Each row was made from one walk, in order. Every step used is in the known rows, and no mark comes twice. Write each row's walk.
Known rows:
b/u/j/a: [ 30.9  54.1 -21.5 -24.4  13.8 -21.0 -28.7  17.3  12.8 -27.5  -5.4  51.0
   8.3 -37.6  -9.1 -14.8 -20.6   7.8 -11.7   0.3  52.0 -44.9 -23.9 -15.4
 -16.4]
j/u/b/a/d: [ 23.4  -3.1  54.4  -0.3  -8.0   3.6  40.1   6.6 -22.5  11.4 -20.0  11.1
  -4.0 -30.1  31.2  25.0   2.0   7.1 -10.2 -21.0  24.3 -23.4 -42.0  15.1
   1.0]
d/a/b/u/j: [  2.0  40.3 -39.0  -7.5  10.1 -31.9 -69.8 -17.0  -1.4 -39.9  19.6  31.6
 -27.2  22.2  25.3 -19.4  -2.2 -12.8  -4.5 -25.4  20.9 -35.6  -8.0 -15.5
  -4.9]
l/a/b/u/j: [  5.2  31.3 -44.3   3.2   0.2 -25.4 -56.1 -29.9   0.9 -37.7   7.8  22.3
 -39.3   1.1  29.4 -29.5  -3.7 -13.1 -16.1  10.7  12.7 -39.2   6.2 -31.6
 -20.8]
b/u/j/a/l/s: [ 53.6  32.0 -20.9  -2.9  -6.1   8.5 -29.1 -11.1  37.4 -44.1  51.5  17.8
 -29.7 -14.2 -28.3 -13.1 -23.7 -30.7 -35.8  -1.4  -8.3  -3.8 -35.0 -49.1
 -34.0]
d/a/l: [-12.4  27.8 -34.1  12.9  -1.5 -14.6 -15.4  -3.1   1.6  -2.4  36.2 -19.2
 -26.9  33.2 -20.9   0.3  -4.8   3.2  -6.7 -39.6 -12.7  33.5 -25.1  13.4
  -5.9]
l/a/b/u: [ -8.5  10.5 -41.0  19.4 -22.0 -35.5 -45.4 -34.7 -12.9 -37.3 -10.9  -9.5
 -54.3  16.0  26.1 -17.4  12.4  11.1 -10.6  -4.4   2.4 -12.0   3.7 -17.7
 -11.5]
u/j: [  3.3  46.3 -31.0   7.8  32.1   9.7 -10.4  15.7   2.6  -1.5   4.3  25.7
  14.1  -9.2 -11.0 -20.2 -29.6  18.7  13.6  20.8  18.7 -24.1   1.0  -8.6
  10.6]
a/b: [-40.8  18.7 -36.0  37.8   7.5  -8.7 -14.1 -10.9 -13.3 -24.5  -8.4 -16.8
  -8.4  17.2  -3.0  27.8 -10.2  24.5  32.1 -20.2 -12.2 -26.0  19.9 -14.5
  40.3]
r/d/a: [-37.4  25.8 -18.7 -24.8 -12.1  -1.1 -26.5  -1.3 -29.1  40.0 -14.0  28.9
 -18.6  26.1 -10.7  15.4   9.3  39.5  11.1   4.0  22.3  35.3 -41.9  22.5
  24.7]
u/b/a/l/s/d: [ 10.0 -18.6  34.1  43.0  -3.3  -4.8  -6.0   4.9   6.4  14.4  36.9  24.7
 -32.7 -26.3 -27.0  11.1  -7.3   6.5   6.3   6.3 -37.6  63.7  -4.0 -33.4
 -24.6]
r/d/a/b: [-57.9  13.6 -35.3  -4.4 -18.0  -9.3 -41.2 -25.0 -32.6  10.4  -3.1  15.6
 -33.0  39.6   5.1  46.3   5.6  17.4  20.1 -26.7   0.4  -3.9 -15.7  -6.3
  39.2]
s/d: [-37.4  10.2   6.3  53.2   7.4 -16.5 -14.3  18.4  -7.9  13.2 -22.2   7.3
  -2.5   6.8  -2.9 -11.3 -32.2  52.4  37.7  36.3  15.1  35.5  28.3  -4.1
  14.0]
l/s/d/r: [-32.0  24.3  -3.1  60.7  18.5  10.2 -33.1  33.4   3.5   8.8  16.4   1.9
 -16.6   4.5 -15.5  -0.2  -3.7  53.6  25.9  65.0 -12.9  67.8  46.9 -18.3
  23.7]
a/l/s/d: [-13.6  -6.5   3.2  64.4  -5.5   8.6 -18.5  -6.0  15.3  -6.6  34.3 -11.1
 -35.2  18.2 -24.5 -10.7 -33.9  12.3  10.6  33.9 -38.5  64.8  14.9 -35.7
  -9.9]
s/l/a/b/u: [-19.3  25.1 -27.5  27.1  -9.0 -54.0 -38.1 -36.5  -9.9 -41.3 -30.4  -9.9
 -57.6  26.5  21.0 -24.3  10.8   5.4   0.8  -4.4 -29.3  -9.7  26.8 -12.3
 -13.5]
b/a/l: [ 17.6  14.3 -11.1  33.7  -3.0 -11.8  20.7   9.3 -14.6   3.1  19.5 -16.2
 -17.1 -16.6 -25.9   5.6  -6.4  21.0   0.7 -46.7   2.9  35.0 -36.0  -3.1
  10.8]
j/u/b/a/l/s: [ 47.5 -15.8  30.8  23.7  -0.8  20.5  22.4 -10.0  14.5  11.5  37.7  -5.9
 -20.0 -25.7 -10.6  18.6  22.5  -6.5 -25.1 -23.6 -30.6  35.9 -49.3 -35.5
 -25.9]
b/u/j/a/l/s/d: [ 28.5  13.0   7.5  27.0 -11.8  -8.5 -46.2  -7.7  31.3 -31.5  39.2  31.7
 -41.2  -9.8  -8.3 -23.8 -39.0 -16.9 -14.8  25.6  -3.9  23.3  -6.4 -59.9
 -41.7]
u/b/a: [ 16.5  16.1  12.9  -4.1  17.2 -19.2  24.9  28.7 -22.0  22.0 -13.2  41.8
  11.3 -58.0 -24.9  24.3  18.8  37.5  15.7 -28.4  13.1   6.7 -34.3  21.2
   1.9]
b/u/j/a/l: [ 38.4  51.1 -35.1  -1.5   3.8 -19.0 -20.0   5.6  28.1 -35.1  24.2  19.0
 -21.3 -20.4 -14.7 -12.2 -26.6 -21.5 -20.6 -25.7  14.3 -40.2 -29.0 -37.1
 -31.5]
u/j/a: [  6.6  49.3 -22.9 -16.5  24.2  -7.4  -7.4  20.2  12.8  -8.4   0.7  39.9
  30.6 -45.0 -22.5  11.5 -31.5  12.0  -2.7   5.6  38.3 -36.9 -15.4  -6.0
  -2.1]
j/u: [ -7.8   2.1  12.3  32.3  17.3  11.8  11.2   7.2   5.5  15.4 -21.4 -29.8
  16.7  10.9  22.2  -7.5  -1.4  41.7   4.1   9.3  24.5  11.3 -15.9 -13.2
   9.1]

Write each row's walk:
[-17.7  36.4 -41.0   0.2  14.6 -15.6 -22.3  -0.5   1.6 -32.6   4.4  23.7
  14.9 -27.1  -3.2  45.8 -28.7  -6.0   7.7 -23.6  13.0 -68.7   5.8 -25.4
  14.5] -> u/j/a/b
[ 15.2  16.2  26.0  -7.7  -6.9  -3.9  38.1  13.6 -34.6   0.1 -11.9  28.4
  -7.6 -40.2  -2.6  27.5  -4.6  14.9   3.1 -17.7  16.9 -23.0 -35.9  31.7
  11.1] -> u/b/a/d
[-48.8  15.7 -35.2   6.3  -0.8 -28.0 -36.9 -16.3 -23.2 -15.4  13.1  -8.3
 -11.4  31.8  -0.2  32.7   5.7  15.0  11.5 -42.2  -4.3  -4.1   3.8  13.2
  22.8] -> d/a/b
[-41.2   3.6 -44.4  25.7  -7.5 -17.1 -23.8 -32.8 -17.7 -15.8  -4.6 -17.7
 -35.8   7.8   6.7  14.6  -1.9  14.1   0.4   5.3 -16.9  -6.9  17.9  -0.1
   3.7] -> l/a/b
[-28.3  18.9 -28.5  -9.1 -24.1 -28.6 -61.8 -24.8 -27.9 -16.1 -13.1  22.0
 -56.0  45.5  23.6  11.0  18.7  16.2   9.9 -31.0  15.6  -9.7 -26.8 -19.6
  17.9] -> r/d/a/b/u
[ -2.3  14.4  -7.6  11.3  -7.7 -24.4 -85.3 -23.3   5.4 -41.2  37.6  44.5
 -40.6  26.2  22.6 -22.9 -11.5 -18.5  -9.7   7.5   5.2   5.8  11.9 -44.5
 -16.8] -> l/s/d/a/b/u/j
[ -3.7  11.4 -21.7  -0.3 -26.5  28.1 -27.5 -24.3   1.3  11.2  48.6   3.6
 -50.4  38.1 -31.8  14.3  -1.7  -1.6 -16.3   3.5 -31.9  58.7 -49.1 -15.8
   4.1] -> r/d/a/l/s
[  2.5 -19.0  26.8  55.6 -11.5  -5.6  -7.5   0.5  -0.9   4.4  36.1   1.0
 -34.4  -7.1 -22.7  -3.6 -24.5  19.4   4.2   7.0 -14.5  86.8  -8.5 -29.0
  -6.9] -> b/a/l/s/d
[ -7.1  31.4  -6.0 -10.3 -17.0   0.8  21.1   9.9 -14.2 -24.1 -14.8   8.6
   0.3 -16.8 -12.7  29.9 -45.9  10.1  -3.8   3.0  30.0 -44.0 -21.5  26.5
  15.9] -> j/a/d
[  6.6  -2.6  43.6  65.0  16.3   4.4  -7.0  26.8  11.2  27.0  33.4   4.0
 -28.0 -28.3  16.6  20.2  23.7  18.3  -2.4  14.1 -26.6  62.5   7.4 -41.2
 -22.5] -> j/u/b/a/l/s/d/r
[-32.3   9.2  -8.4  39.9  -8.0 -30.1 -29.9  -2.4   1.4   8.8  32.4  -5.8
 -36.4  38.1 -11.3  -1.8 -20.6   7.6   0.5 -17.5  -9.2  53.6  -3.6   1.4
 -16.9] -> s/d/a/l
[-23.5  27.1 -31.3   0.2 -16.4   2.6 -18.1 -11.4 -14.0  25.3  19.1   3.3
 -48.1  40.5 -17.4  14.4  -4.6   3.7   1.4 -22.5 -10.9  31.8 -48.3  -0.2
   8.5] -> r/d/a/l
[-33.1  -4.4  15.3  17.6  -8.0 -15.2 -44.3   1.2  -5.0   9.4  23.9  20.9
 -16.3  22.3 -18.3  -4.5  -6.5  26.5  -1.9  22.2   3.0  85.1   1.4  12.3
  -6.9] -> l/s/d/a
[ 10.5  39.1 -39.5  13.3  15.9 -18.6 -48.9 -12.1   2.9 -44.5   4.1  20.4
 -25.5  10.8  21.4 -21.9 -13.2  -2.8  10.5  -8.3  14.1 -55.3   3.9 -38.5
   3.7] -> a/b/u/j
[ -5.1  45.6 -32.5  13.5   8.1 -42.8 -51.0 -24.5  -0.1 -44.6 -15.3  20.0
 -43.9  14.2  22.8 -38.9  -7.7 -18.3  -7.4   9.0 -15.4 -38.9  23.5 -27.3
 -26.6] -> s/l/a/b/u/j
[-52.9  23.6 -33.2  36.0  -1.4 -40.7 -17.8 -30.4 -13.5 -22.5 -25.8 -22.7
 -36.1  18.0   1.4   6.2  -3.1   8.1  11.9   1.3 -43.6  -7.1  43.4   4.3
   2.8] -> s/l/a/b
[ 22.3  -5.9  45.2   5.5  20.7 -10.9  28.9  18.5 -11.5  33.2 -18.3  20.9
  16.5 -51.1   9.0  23.5  32.9  32.5   0.2 -26.1  23.6   4.4 -46.7   2.0
 -10.5] -> j/u/b/a
[ 12.0  10.2 -22.5  30.2  -3.8  28.4  -1.0 -13.8  20.3 -18.6  44.7 -25.2
 -28.5  16.6 -38.0  -2.2 -14.9   2.8  -6.6   6.2 -44.5  41.3 -13.5 -24.8
   4.1] -> a/l/s
[ 27.1  46.5  -3.6 -32.2 -13.4  -8.4 -10.4   5.4  -0.1 -47.1  -6.0  33.3
 -13.6 -15.7  13.7  -3.2 -45.8 -15.8 -21.1   4.3  50.8 -67.5 -26.4   1.8
  -5.5] -> b/u/j/a/d
[  6.1   7.7  17.8  10.2  32.3   4.7  18.8  11.6  16.0  30.6 -21.4   3.5
  14.7 -17.4  14.7  13.9  19.9  21.7  14.2   8.7  -8.5 -27.2 -13.7 -14.4
 -16.5] -> j/u/b
[-26.7  31.0  -4.8   8.8 -19.8 -13.3  16.3 -19.4 -19.9 -20.2 -33.4 -18.1
 -40.5  17.5   2.7 -18.1 -33.4  -0.2  -6.5  36.8 -17.6  -0.3  16.9  42.1
  -5.5] -> s/l/a/d
[ -8.7  39.4 -32.5 -21.0  -8.2 -12.7 -71.3 -23.5 -14.9 -16.6   1.8  49.3
 -40.6  26.8  27.4  -4.8   1.1  -6.7   4.7 -12.6  22.7 -39.2 -26.2 -32.4
   4.2] -> r/d/a/b/u/j
[ 15.3  29.2  33.6  13.7  10.6   9.8  28.5  36.1 -21.6  13.7  -5.6   5.9
  -8.9 -32.2  35.1  36.3  19.9  23.8  -3.4  -2.8  16.5 -14.3 -16.5  11.6
  14.5] -> j/u/b/a/d/r
[  2.2  19.4  14.4  55.3  13.2   0.1 -15.1  37.5   4.6  15.0  40.5  21.6
 -35.1 -31.5 -15.2  21.2  15.1  24.1   9.9  18.7 -40.2  61.4  19.8 -27.3
 -11.0] -> u/b/a/l/s/d/r
[-24.8  25.5 -10.9  74.7  15.8  11.4 -29.9  26.5  17.0   2.8  37.7 -16.7
 -37.4  11.8 -13.4   2.5 -14.8  31.3  16.2  46.5 -34.0  65.1  39.2 -29.4
   7.2] -> a/l/s/d/r
